Each row was made from one walk, in order. Every step used is in the known rows, and no mark comes twice. Write each row's walk.
Known rows
limabat roku: [ 1.76  1.99 -0.70 -1.69 -0.42 -1.04 -0.18  0.33  1.45 -2.06  3.09 -1.27
 -2.68 -1.83 -1.24 -0.44  0.87  3.02]
vefug moluv busa roku: [-1.25 -1.15 -3.17 -2.68  0.92 -1.87  0.86  2.20  2.51 -4.00  0.73  3.27
  1.34 -4.65 -0.03 -2.38  4.03 -2.68]
moluv vefug roku: [ 1.17 -1.03 -2.76 -1.92 -1.66 -1.89 -1.67 -1.06  1.79 -0.39  2.77 -3.04
 -0.74 -2.33 -1.65  0.41  0.00  4.21]
roku limabat moluv: [ 0.57  1.84 -0.34 -3.67 -0.64 -0.48  0.73 -2.03  3.14 -2.15 -1.40 -1.59
 -0.88 -2.09 -1.00 -3.42  2.43  2.41]
busa roku limabat: [-2.29  1.03  1.41 -1.99 -0.07 -1.89 -0.01  1.59  0.99 -3.61  0.41  2.77
 -1.39 -0.19 -3.40 -5.51  4.20  0.77]
mokis busa roku limabat: [-5.82  0.63  1.09 -0.32  1.29 -0.73  0.51  0.05  1.47 -3.28  2.11  4.85
 -0.63 -1.70 -3.84 -5.77  2.12  0.30]
busa roku limabat moluv: [-1.74  0.17  0.73 -4.55 -1.58 -2.34  1.27 -0.75  2.31 -3.43 -1.21  0.50
 -1.74 -2.29 -2.77 -4.63  4.86  1.49]
vefug roku: [ 0.35 -0.87 -1.29 -0.12 -0.17 -0.48 -1.96 -0.55  1.63 -2.09  0.79 -1.56
  0.73 -2.04  0.20 -2.07 -0.58  3.23]
moluv busa roku limabat: [-3.12  1.11 -1.16 -2.01  0.80 -0.15 -0.10  2.46  0.69 -3.48 -0.69  5.24
 -0.80  0.32 -1.22 -5.17  4.35 -1.82]
moluv busa roku: [-3.30 -1.00 -2.11 -1.54 -0.65 -1.03 -0.08  2.65  0.82 -3.92 -1.26  3.56
 -0.09 -1.08 -1.19 -2.45  3.83 -1.15]
limabat moluv vefug: [ 1.22 -0.97 -2.60 -4.98 -3.51 -2.75  1.32 -1.94  3.53 -0.95  0.10 -4.60
 -1.37 -3.88 -2.68  1.88  2.35  4.26]
busa roku: [-2.69 -0.78  0.75 -1.77 -1.22 -2.85 -0.11  1.98  1.03 -3.89 -0.01  1.16
 -0.72 -1.83 -3.42 -2.73  3.91  1.56]
mokis limabat roku busa: [ 1.54  3.17 -2.39 -0.46  0.13 -1.54  1.79  2.79  1.25 -2.75  1.43 -0.48
 -3.38 -3.72 -2.90  2.80  1.39  2.13]
roku limabat moluv vefug mokis: [ 2.56  0.43  1.00 -6.43 -2.08 -0.38 -0.07 -4.33  2.95  1.04  2.68 -4.64
 -2.13 -4.22 -0.32 -0.10  3.51  1.53]
roku limabat moluv vefug mokis busa: [-0.61 -0.12  0.20 -4.65 -0.85  0.88  0.47 -5.98  3.67  1.14  4.82 -2.92
 -1.52 -5.64 -0.72 -0.28  1.25  0.88]
vefug moluv busa roku limabat: [-1.08  1.04 -2.18 -2.85  2.17 -0.77  0.87  1.86  2.32 -3.81  1.38  4.89
  0.64 -3.39 -0.07 -4.95  4.20 -3.36]
roku limabat moluv vefug: [ 1.31  1.18 -1.67 -5.22 -2.20 -1.73  1.13 -2.37  3.32 -0.81  0.40 -2.86
 -2.10 -2.32 -3.26 -0.92  2.66  3.38]
mokis limabat: [-1.04  2.44 -2.42 -0.24 -1.42 -0.72  1.50  1.44  1.66 -4.15 -0.96 -1.39
  1.68 -2.47 -2.40  1.27  0.96  2.59]

Write each row's walk
[ 1.77 -1.45 -5.23 -3.09 -2.54 -2.46  1.94 -0.62  2.96 -0.95 -0.91 -4.18
 -2.07 -6.15 -2.72  4.48  0.87  4.37] => mokis limabat moluv vefug roku busa
[-1.20 -2.29 -0.61 -4.25 -2.24  0.10  0.59 -5.57  3.93  0.78  4.40 -4.30
 -1.06 -7.14 -0.79  2.59  0.91  1.52] => limabat moluv vefug mokis busa
[-2.49 -2.24 -2.85 -4.26 -1.96 -1.49  1.29  0.41  2.09 -3.92 -2.67  1.45
 -0.61 -3.07 -0.43 -1.71  4.65 -0.37] => limabat moluv busa roku
[-3.11 -3.67  0.04 -5.41 -3.11 -1.89  1.46 -4.17  2.88 -0.31  4.45 -2.29
 -2.14 -7.36 -2.36  1.52  3.39  0.84] => limabat moluv vefug mokis busa roku
[-3.17 -0.53 -5.02 -3.68 -2.59 -1.10  3.37  0.98  1.88 -5.17 -3.56  1.15
  0.54 -3.81 -1.27  1.13  4.31  0.19] => mokis limabat moluv busa roku
[-0.26  1.21 -3.16 -2.49 -2.70 -1.11  2.83 -0.94  2.92 -3.96 -2.68 -3.59
  0.90 -4.45 -1.72  2.31  1.76  3.52] => mokis limabat moluv
[ 2.07  1.13 -0.57 -1.24  0.86 -1.70  0.06  2.44  1.60 -1.64  2.08 -0.05
 -4.55 -2.75 -2.03 -0.12  1.45  1.57] => limabat roku busa
[ 0.23  1.44 -2.89 -3.41  0.18  1.39  0.75 -1.30  2.69 -2.67 -2.34  0.83
  0.11 -1.01  1.33 -3.42  2.38 -0.33] => roku limabat moluv busa
[ 2.42 -3.16 -3.44 -3.58 -1.81 -3.03 -0.21 -1.35  3.43  0.20  0.12 -3.91
 -3.28 -4.99 -2.11  1.81  1.28  3.79] => limabat moluv vefug roku busa
[ 1.58  1.14 -1.43 -2.20 -0.48 -0.94 -1.78 -1.37  1.62  0.17  2.92 -1.45
 -1.60 -0.84 -1.88 -2.43  0.43  3.70] => moluv vefug roku limabat
[-3.79 -1.02  2.63 -4.02 -0.16  0.46  0.70 -4.31  2.30 -1.68  3.14  0.61
 -1.08 -5.52 -0.62 -3.91  3.29 -0.83] => vefug mokis busa roku limabat moluv
[ 0.99  3.97 -2.44 -1.10 -1.10 -0.55  1.79  0.91  0.88 -3.31  2.44 -1.77
 -1.41 -2.84 -1.71  2.42  0.34  3.32] => mokis limabat roku
[ 1.09  0.10 -3.68 -3.07  0.60  1.98 -0.88 -2.67  2.26 -1.87 -1.38  0.21
  0.11 -1.55  3.11 -4.07  0.71  0.96] => vefug roku limabat moluv busa
[-0.06 -0.81 -3.97 -3.24 -1.05  0.25  0.88 -0.71  2.91 -3.19 -2.54 -0.45
  0.48 -2.62  1.24 -0.31  2.24  0.31] => limabat moluv busa
[-1.94 -1.05 -2.65 -4.76 -2.47  0.24  2.22 -1.09  1.22 -3.62 -1.12 -0.80
  0.56 -5.52  1.42  2.18  4.92 -2.01] => vefug mokis limabat moluv busa roku
[ 2.14 -2.22 -3.64 -4.36 -2.87 -2.38 -0.22 -3.24  3.32 -0.25  1.10 -5.10
 -1.27 -4.07 -1.03  1.32  0.62  5.35] => limabat moluv vefug roku
[ 2.54 -1.54 -0.06 -6.09 -3.45 -1.36 -0.21 -3.79  3.02  0.54  2.44 -6.35
 -1.38 -5.77 -0.37  2.86  3.05  2.09] => limabat moluv vefug mokis
[ 3.44  1.83 -1.33 -3.35 -1.50 -1.23  1.00  0.45  1.12  0.61  5.75 -3.72
 -5.22 -5.96 -1.99  6.34  2.08  1.05] => moluv vefug mokis limabat roku busa
[ 1.52 -0.28 -5.47 -3.75 -3.79 -1.85  1.70 -2.45  2.84 -1.67  0.11 -5.62
 -0.27 -5.00 -1.79  4.33  0.10  5.67] => mokis limabat moluv vefug roku
[-3.92 -0.50  2.31 -3.04 -0.32 -0.53 -0.36 -2.53  1.44  0.01  6.59  1.57
 -2.42 -3.84 -3.04 -2.22  3.30 -0.75] => moluv vefug mokis busa roku limabat
